Each row comes from the steps of one walk. Every step used is in the known rows, and no mark comes twice. Write the walk behind each row, first mark first.
Known rows:
sulep-lume-rozet: -.17; .05; -.09; .00; -.15; -.03; -.04; -.05; .04; -.12; -.20; .07; -.02; .11; .15; -.09; .17; -.06; -.03; -.05; -.05; .03; .03
rozet-belug-sege-sulep: .13; .08; -.06; -.12; -.09; -.01; .27; -.06; .24; .14; .04; .00; -.22; .15; -.01; -.05; -.10; -.06; .06; .03; -.05; .11; .12
belug-karumuf-sege-rozet-sulep: .25; .00; -.04; -.29; .22; .00; -.29; -.09; .26; -.55; -.06; -.01; .03; .00; -.11; -.07; -.15; .33; .02; .04; .08; .28; -.13
lume-rozet-sulep-karumuf-sege: -.34; .03; -.03; .02; .03; .21; -.39; -.10; -.10; -.06; .10; .11; -.19; -.04; .02; -.20; -.04; .16; .15; -.01; -.09; .08; .07
rozet-belug-karumuf-sege-sulep-lume: .42; -.22; -.06; -.33; .04; .05; -.07; -.11; .06; -.05; .18; -.13; .27; .07; -.03; -.04; .00; .09; .05; .05; .04; -.37; .02
lume-rozet-sulep: -.23; .01; -.02; -.04; .05; .08; -.24; -.07; .14; -.27; -.20; .06; -.18; -.01; .09; -.17; .08; .26; -.04; -.01; -.07; .19; .01
karumuf-sege-rozet-sulep-lume: .09; .20; -.04; -.17; .08; -.17; .00; -.14; .19; -.52; -.01; .00; .04; .01; .19; -.07; -.06; .36; .23; -.06; .01; .55; -.07
rozet-sege: -.02; .15; -.08; .00; -.04; .02; -.07; .01; -.05; .07; -.30; .14; -.21; .07; .01; .00; -.07; .15; -.02; .03; -.03; .24; .12
lume-rozet: -.18; .10; -.05; .00; -.12; .10; -.15; -.02; .09; -.03; -.18; .17; -.14; .13; .06; -.09; .09; -.02; -.16; -.01; .00; -.03; .01
sulep-lume-rozet-belug-karumuf-sege: .08; -.05; -.02; -.10; -.01; .08; -.25; -.04; .20; .03; .09; -.03; .24; -.03; .03; -.04; .11; .00; -.15; .04; .02; -.35; .00
belug-karumuf-sege-sulep: .37; -.27; -.01; -.41; .14; .19; -.22; -.07; -.10; -.20; .01; -.07; .10; .12; -.08; -.11; -.11; .02; -.07; .05; .07; -.35; .00
karumuf-sege: .01; .09; .02; -.18; .05; .13; -.22; -.04; -.08; .02; -.05; .16; -.04; .13; -.02; -.05; -.16; -.02; -.02; .04; .10; -.01; -.03
belug-sege-sulep-karumuf: -.08; .06; -.16; -.10; -.14; .00; .11; -.09; -.15; -.01; .01; .10; -.27; .21; .05; -.14; -.13; -.18; .28; -.03; -.11; .16; .21
lume-rozet-sulep-karumuf: -.42; .05; -.12; .11; -.08; .14; -.32; -.11; -.04; -.15; -.03; .12; -.26; .05; .02; -.17; .07; .21; .18; -.03; -.11; .19; .09
sulep-lume: -.04; .08; -.13; -.07; -.13; -.09; .02; -.10; -.03; -.15; -.15; .04; .06; .19; .12; -.03; .02; -.02; .11; -.02; .03; .16; .01
lume-rozet-belug-sege: -.20; .16; -.05; .11; -.12; .04; .11; .00; .32; .20; -.07; .13; -.24; .06; .03; -.09; .03; -.12; -.11; .02; -.07; .13; .11
belug-sege: -.12; .10; -.07; -.08; -.01; -.08; .07; -.02; .08; -.03; -.24; .15; -.22; .17; .09; -.09; -.16; -.10; .00; .03; -.01; .37; .08
karumuf-sege-sulep-rozet-belug: .27; -.01; .02; -.20; .10; .11; .16; -.03; .15; .18; .22; .10; .12; .11; -.09; -.03; -.04; .05; -.03; .02; .04; -.13; .07
sege-rozet-belug-karumuf: .27; .14; -.16; -.08; -.14; -.05; .04; -.07; .45; -.17; .00; .06; .01; .15; -.32; .11; .02; .08; -.14; .04; .15; .02; -.10
sulep-lume-rozet-sege-karumuf: -.21; .04; -.21; .05; -.10; -.12; -.14; .00; -.19; .13; -.23; .05; -.06; -.09; .46; -.12; .16; .17; -.02; -.04; -.08; -.03; .26
sulep-rozet: -.05; .03; -.05; -.08; .08; .00; .04; .01; .12; -.07; -.16; .19; .08; .21; -.01; -.02; .03; .05; -.08; .02; .02; .16; .03
belug-karumuf-sege-sulep-lume: .39; -.28; -.06; -.44; .10; .05; -.09; -.09; -.13; -.29; .00; -.15; .25; .10; .12; -.10; -.05; .02; .07; .02; .03; -.29; .01

Which walk is each row?
-.19; .01; -.16; -.10; .00; -.08; -.06; -.05; -.05; .12; -.20; .15; -.16; .05; .35; -.13; -.13; -.11; .00; .06; .07; .12; .17 -> belug-sege-karumuf
-.05; -.04; -.08; -.18; -.13; -.08; .25; -.04; .02; -.15; -.14; -.08; -.08; .09; .33; -.19; .06; -.21; .12; -.07; -.18; .18; .15 -> belug-sege-sulep-lume-rozet
.03; .43; -.15; .07; -.23; .04; .04; -.11; .17; .16; .23; .25; -.12; .14; -.25; .08; -.13; -.04; .14; -.02; .09; .13; .02 -> sulep-karumuf-sege-rozet-belug
.07; -.11; .01; -.11; .07; .22; -.30; .00; .24; .13; .06; .08; .08; .00; -.11; -.05; .04; .01; -.30; .08; .07; -.39; -.03 -> lume-rozet-belug-karumuf-sege
-.15; .04; -.15; -.02; .10; -.12; .16; .01; .27; .35; .00; .19; -.01; .04; .27; -.08; -.01; .00; -.08; .07; .04; .12; .23 -> sulep-rozet-belug-sege-karumuf
.00; -.06; -.07; .00; -.07; .16; -.25; -.01; .34; .08; -.04; .09; .00; .10; -.18; -.03; .15; .04; -.27; .05; .04; -.33; .01 -> lume-rozet-belug-karumuf
.12; -.08; .00; -.26; -.05; .04; -.03; -.06; -.11; -.14; .08; -.06; .09; .06; .29; -.16; .06; -.07; .07; -.07; -.07; -.12; .06 -> karumuf-sege-sulep-lume-rozet
.37; -.35; .00; -.42; .30; .13; -.06; .00; .02; -.25; .06; .04; .25; .14; -.01; -.10; -.05; .06; -.10; .05; .03; -.24; .02 -> belug-karumuf-sege-sulep-rozet
-.13; .23; -.19; .04; -.15; -.06; -.07; -.17; .07; -.36; -.03; .12; -.26; .10; -.13; -.04; -.05; .27; .29; -.05; .00; .52; .01 -> sege-rozet-sulep-karumuf
.02; .17; -.08; -.08; -.03; -.11; .00; -.11; .26; -.49; -.12; .06; -.16; .08; -.08; -.05; -.02; .33; .11; -.02; .01; .53; -.06 -> sege-rozet-sulep
-.15; .08; -.18; -.01; -.05; -.06; .04; -.07; .14; .37; -.05; .10; -.20; .01; .25; -.08; -.08; -.04; -.03; .06; .09; .06; .18 -> rozet-belug-sege-karumuf
.19; -.04; -.02; -.18; .08; .19; -.26; -.04; .18; .15; .03; .06; .10; .07; -.19; .01; -.09; .09; -.17; .11; .15; -.29; -.04 -> rozet-belug-karumuf-sege
.14; .37; -.12; .01; -.23; -.08; .15; -.08; .36; -.02; .04; .16; -.11; .17; -.26; .11; .02; .03; -.03; -.03; .11; .23; -.07 -> sege-rozet-belug
-.11; -.02; -.10; -.10; .01; -.13; -.12; -.14; .01; -.33; -.16; -.06; -.05; .08; .15; -.14; .04; .36; .23; .00; -.05; .38; .01 -> rozet-sulep-lume
-.24; .02; -.17; .07; -.09; .02; -.22; .01; -.16; .25; -.22; .13; -.18; -.07; .23; -.11; .09; .14; -.16; .01; -.01; -.10; .25 -> lume-rozet-sege-karumuf
.22; -.09; .03; -.28; .17; .09; .10; -.03; -.04; -.04; .07; .11; .14; .17; .10; -.11; -.08; -.01; -.02; -.01; .00; .00; .06 -> karumuf-sege-sulep-rozet
-.11; .10; -.15; .08; -.22; .12; -.03; -.03; -.27; .13; -.05; .06; -.30; .04; -.03; -.12; .07; -.02; .13; -.08; -.18; -.03; .27 -> lume-rozet-sege-sulep-karumuf
-.16; .13; -.06; .07; -.08; .05; -.10; .04; .03; .11; -.27; .13; -.24; .03; .04; -.07; .06; .10; -.14; -.02; -.11; .16; .14 -> lume-rozet-sege
-.25; .08; -.20; .06; -.14; -.14; .06; -.03; .15; .30; -.04; .04; -.05; -.02; .42; -.12; .10; -.10; -.02; -.01; -.05; .00; .23 -> sulep-lume-rozet-belug-sege-karumuf
.30; .01; -.06; -.28; .06; .02; -.18; -.04; .16; -.36; -.04; .10; .11; .11; -.14; .01; -.12; -.01; -.12; .03; .15; .05; -.11 -> belug-karumuf-sege-rozet
-.08; -.03; -.18; -.02; .12; -.07; -.01; .04; -.14; .23; -.21; .21; -.01; .01; .27; -.06; .03; .25; -.09; .04; .03; .11; .26 -> sulep-rozet-sege-karumuf
.01; .07; -.07; .03; .08; -.03; .09; .07; .06; .05; -.24; .17; -.04; .07; .08; -.03; .00; .21; -.09; .02; -.08; .35; .14 -> sulep-rozet-sege
.39; -.22; -.02; -.30; .08; .18; -.15; -.07; .12; .09; .16; -.06; .09; .07; -.17; -.03; -.07; .03; -.10; .08; .11; -.45; .00 -> rozet-belug-karumuf-sege-sulep
.17; .04; -.08; -.16; -.07; .02; .04; -.02; -.14; .06; -.17; -.01; -.22; .08; .01; -.06; -.05; .18; .05; -.01; -.07; .12; .18 -> rozet-sege-sulep
-.19; .26; -.19; .03; -.05; -.16; .08; -.13; .17; -.35; -.07; .12; -.34; .07; .03; -.11; -.16; .10; .34; -.05; -.09; .78; .09 -> belug-sege-rozet-sulep-karumuf
.14; -.03; -.06; -.26; -.04; -.02; .19; -.05; .00; -.10; -.13; .03; -.19; .20; .07; -.12; -.11; -.15; .09; -.01; -.06; .22; .11 -> belug-sege-sulep
.13; -.05; -.11; -.22; -.08; -.15; .27; -.08; -.01; -.20; -.11; -.10; -.10; .18; .29; -.13; -.05; -.14; .26; -.06; -.11; .24; .12 -> belug-sege-sulep-lume
.24; -.21; -.13; -.16; -.12; .04; -.01; -.08; .25; -.07; .06; -.16; .15; .09; -.02; -.06; .24; -.02; -.09; .00; -.05; -.42; .07 -> sege-sulep-lume-rozet-belug-karumuf
.35; -.23; -.09; -.23; .08; .11; .10; -.02; .31; -.01; .10; .03; .18; .15; -.16; -.02; .11; .17; -.15; .06; .01; -.27; .06 -> sege-sulep-rozet-belug-karumuf
.11; -.07; -.12; -.09; -.05; .11; -.20; -.07; .26; .09; -.06; .06; .00; .13; -.30; .02; .03; .09; -.16; .12; .12; -.23; -.01 -> rozet-belug-karumuf
